What can hang from each mark:
gemoruv: temefi zoliz
vepeb: dazur temefi
latar: temefi
roder: vura
loberak: temefi
temefi: loberak vazu vepeb
vura: temefi
gusapu: vazu
zoliz: delok gemoruv
dazur: lusit vepeb

Every row comes from one small tree of marks. Brackets hold a mark, then the marks that hang from it, in alphabetical order. Every link used is in the known rows. Which tree was each row made from?
Known rows:
(roder vura): -14; 17; -9; -21; 10; 46; -37; 20; 15; -32; 28; -17; 12; 6; 11; -31; -10; -28; -4; 2; 21; -18; 21; 8
(dazur vepeb): 0; 15; -10; -11; -10; 38; -15; 17; -6; -42; 21; -11; 23; -11; -1; -36; -12; -7; -4; 20; -22; -3; 9; 1
(gemoruv (temefi loberak vazu vepeb) zoliz): -5; 37; -10; 3; 22; -18; 27; 0; -7; 20; 0; 7; -9; -27; 2; 42; -36; 47; 3; -31; 19; 12; 28; 31
(zoliz delok (gemoruv temefi)): 7; 42; -21; 12; 0; 32; -25; 35; -26; -42; 42; -33; 10; -68; -11; 48; 5; 13; 18; -19; 22; -19; 18; 42
(latar (temefi loberak vazu vepeb)): -21; 15; 13; 6; 11; -41; 48; -14; 17; 43; -11; 20; -12; 6; 15; -20; -35; 30; -10; -12; 21; -7; 17; 15
(vepeb (dazur lusit) (temefi vazu)): -19; 22; 1; -6; -16; 11; 21; 12; -8; -34; 7; -6; 26; -24; -9; -57; -7; 13; 0; 39; -38; -7; 17; -11
(latar temefi): -7; 15; -2; 8; 0; 8; -5; 10; 9; -9; 21; -7; 7; 7; 3; -37; -13; -5; -7; -1; 11; -14; 8; 11
(temefi vazu vepeb): -6; 1; -2; -28; 8; 1; 1; -10; 11; 1; 6; 9; 14; -3; 16; -16; -19; 17; -12; -8; 14; 6; 16; 7
(temefi loberak): 9; 16; 8; 8; 16; 5; 4; 19; 10; -11; 4; -2; 13; 4; 9; -36; -22; 4; -4; -7; 5; -9; 14; -1
(vura temefi): -7; 12; -9; -7; -2; 26; -29; 6; -2; -32; 26; -18; 12; 8; 15; -31; -13; -18; 3; 1; 23; -14; 18; -5
(dazur lusit (vepeb temefi)): 0; 28; -6; -10; -35; 37; 3; 20; -14; -54; 17; -16; 21; -12; -13; -55; -6; -9; -9; 40; -49; -6; 10; -10
(loberak (temefi vazu vepeb)): 10; 2; 16; -29; 7; 0; 2; -21; 28; 4; -10; 2; 2; -5; 7; 2; -17; 16; -9; -2; 1; 22; 11; 10
(dazur lusit (vepeb (temefi loberak))): 1; 35; 7; 7; -26; 14; 30; 22; -10; -34; 1; -7; 10; -12; -10; -55; -19; 4; -7; 35; -48; -12; 14; -12
(loberak (temefi vazu (vepeb dazur))): -6; 10; 17; -31; -3; -13; 5; -18; 22; -9; -19; 4; 10; -23; 8; 6; -18; 17; -3; 20; -12; 13; 15; 8
(vura (temefi vazu vepeb)): -20; 4; -6; -25; -1; -2; -4; -20; 3; 1; 11; 0; 4; 3; 25; -13; -24; 5; -3; -6; 32; -3; 23; 2
(gemoruv (temefi vepeb) (zoliz delok)): -1; 47; -21; -15; -8; 8; -27; 13; -21; -31; 33; -11; 10; -61; -3; 74; -10; 23; 2; -33; 33; -8; 24; 45
(gusapu vazu): 9; 3; 10; -21; 20; 36; -17; 11; 19; -24; 21; -22; 29; 14; 1; -51; -5; -6; -1; -4; -15; 1; -7; 11
(gemoruv (zoliz delok)): -1; 36; -12; 1; -1; 35; -25; 24; -22; -41; 57; -10; 34; -55; -11; 22; 7; 15; 8; -29; 22; -24; 13; 25
(loberak (temefi vepeb)): 19; 8; 16; -34; -5; 0; -21; -11; 29; -18; -10; -6; 3; -1; 11; 7; -16; -5; -14; -1; 5; 12; 8; 8
(temefi loberak vazu): -1; 10; 8; 13; 29; 4; 29; 8; 10; 12; 3; 5; 9; 1; 5; -42; -24; 25; 1; -7; 0; 1; 17; -1
(loberak temefi): 23; 10; 14; -11; 5; 27; -23; 6; 23; -28; 4; -16; 10; 1; -3; -17; -8; -8; -3; 5; -9; 10; 6; 3
(zoliz delok gemoruv): 3; 30; -10; 3; -5; 32; -23; 30; -22; -43; 52; -21; 29; -62; -7; 21; 15; 8; 12; -21; 25; -32; 9; 25
(zoliz gemoruv): 6; 21; -11; -2; 3; 33; -21; 25; -9; -35; 37; -17; 24; -27; -1; -5; 4; -3; 5; -14; 13; -18; 8; 10
(loberak (temefi vazu (vepeb (dazur lusit)))): -16; 17; 13; -31; -14; -12; 13; -15; 6; -32; -22; 4; 9; -35; 11; 5; -17; 16; 3; 42; -33; 8; 19; 12
(loberak (temefi vazu)): 16; 3; 14; -6; 18; 25; 2; -5; 22; -6; 3; -10; 7; -2; -6; -23; -11; 13; 2; 4; -13; 20; 9; 4
(temefi loberak vazu (vepeb dazur)): -22; 15; 11; -12; 8; -36; 32; -5; 9; 8; -21; 20; 12; -20; 20; -14; -32; 29; -4; 8; 2; -7; 24; 3

Write each row's tree:
9; 45; -11; 21; 21; 9; 3; 25; -11; -12; 16; -11; 0; -23; -6; 21; -26; 23; 9; -25; 10; 2; 24; 24 -> (gemoruv (temefi loberak) zoliz)
-8; 14; 5; -6; -3; 10; 13; 9; 6; -11; 9; -5; 26; -11; -12; -56; -9; 13; -5; 18; -18; -2; 12; -16 -> (vepeb dazur (temefi vazu))
-1; 42; -9; 35; 21; 7; 27; 27; -24; 0; 24; -17; -3; -67; -13; 43; -9; 47; 26; -25; 17; -12; 25; 41 -> (zoliz delok (gemoruv (temefi loberak vazu)))
-7; 21; 18; 11; 6; -12; 41; 10; 10; 10; -7; 4; 16; -9; -10; -57; -21; 26; -4; 13; -17; -6; 15; -18 -> (vepeb dazur (temefi loberak vazu))
-42; 20; 2; -18; 12; -7; 9; -14; 16; 20; -1; 1; -17; 11; 32; -9; -36; -3; 1; -7; 48; -21; 37; 9 -> (roder (vura (temefi loberak vazu vepeb)))
-8; 24; 12; -37; -26; -11; -11; -5; 7; -54; -21; -3; 13; -33; 15; 10; -14; -6; -2; 42; -27; -2; 17; 12 -> (loberak (temefi (vepeb (dazur lusit))))
-17; 29; 15; 12; -6; -12; 50; 14; -5; -13; -10; 3; 17; -22; -6; -57; -18; 25; 2; 35; -38; -11; 20; -13 -> (vepeb (dazur lusit) (temefi loberak vazu))
-6; 42; -24; 15; 15; 33; -2; 19; -28; -19; 46; -15; 13; -64; -19; 43; -6; 43; 18; -28; 14; 0; 25; 42 -> (gemoruv (temefi vazu) (zoliz delok))
-37; 22; 14; 4; 2; -55; 52; -12; 11; 31; -20; 22; -4; -13; 16; -16; -35; 32; -4; 10; 8; -15; 21; 14 -> (latar (temefi loberak vazu (vepeb dazur)))
-10; 28; 7; 12; -14; 12; 54; 12; -13; -11; 0; -1; 7; -14; -16; -61; -21; 23; -1; 34; -53; -2; 17; -11 -> (dazur lusit (vepeb (temefi loberak vazu)))
-22; 9; -2; -29; -2; -12; 3; -8; 6; -12; -4; 11; 22; -22; 16; -13; -20; 17; -6; 14; 1; -2; 19; 5 -> (temefi vazu (vepeb dazur))
-10; 22; -6; -5; -22; 35; 26; 11; -16; -32; 16; -9; 17; -16; -17; -60; -8; 12; -4; 39; -53; 2; 13; -9 -> (dazur lusit (vepeb (temefi vazu)))
-22; 8; 0; -11; 2; -19; 21; -16; 13; 23; 6; 10; -3; 4; 13; -19; -22; 18; -13; -7; 20; -3; 14; 17 -> (latar (temefi vazu vepeb))
-9; 35; 14; 6; -18; -11; 25; 23; -4; -35; -8; -5; 19; -19; -3; -52; -17; 4; -4; 36; -32; -21; 18; -14 -> (vepeb (dazur lusit) (temefi loberak))
-10; 39; -18; -19; -13; -9; -20; 16; -14; -37; 4; -16; 6; -53; 9; 50; -13; 7; 7; 4; 14; -11; 22; 30 -> (zoliz (gemoruv (temefi (vepeb dazur))))
-5; 7; 10; -10; 17; -22; 29; -7; 16; 22; -11; 16; 4; -1; 18; -16; -32; 28; -10; -13; 15; 2; 19; 3 -> (temefi loberak vazu vepeb)
-28; 24; 7; -15; -13; -37; 2; -6; 3; -15; -15; 3; 5; -10; 32; -5; -35; -3; 1; 12; 25; -25; 27; -3 -> (vura (temefi loberak (vepeb dazur)))
-48; 24; -3; -13; -20; -30; 32; -10; -8; -13; -5; 12; 6; -28; 18; -16; -21; 18; -1; 36; -13; -18; 23; 21 -> (latar (temefi vazu (vepeb (dazur lusit))))
-1; 25; -20; -11; 8; 3; 1; 4; -9; -1; 11; -10; -5; -37; 4; 41; -15; 27; 6; -19; 21; 7; 22; 32 -> (zoliz (gemoruv (temefi vazu vepeb)))
-9; 28; 2; -12; -27; 13; -2; 21; -8; -56; 9; -12; 30; -21; -4; -52; -5; -8; -5; 40; -33; -17; 14; -12 -> (vepeb (dazur lusit) temefi)
-32; 23; 7; -12; -4; -34; 40; -2; -6; -14; -22; 19; 11; -32; 23; -15; -30; 28; 2; 30; -19; -11; 28; 9 -> (temefi loberak vazu (vepeb (dazur lusit)))
2; 27; 18; 6; -6; -11; 18; 19; 11; -13; -6; -3; 19; -6; -6; -51; -19; 5; -9; 13; -14; -16; 12; -19 -> (vepeb dazur (temefi loberak))
6; 37; -6; 1; 6; -19; 5; 15; -4; -3; -5; -9; -13; -32; 10; 46; -25; 18; 3; -22; 27; -7; 22; 29 -> (zoliz (gemoruv (temefi loberak vepeb)))
-11; 17; 5; -13; -4; -25; -1; -8; 9; -1; -5; 1; -3; 8; 31; -8; -34; -4; -7; -10; 37; -17; 23; -2 -> (vura (temefi loberak vepeb))
-13; 21; 11; -18; -4; -33; 8; 4; 11; -13; -19; 12; 16; -17; 23; -8; -29; 7; -9; 10; 7; -16; 20; 2 -> (temefi loberak (vepeb dazur))
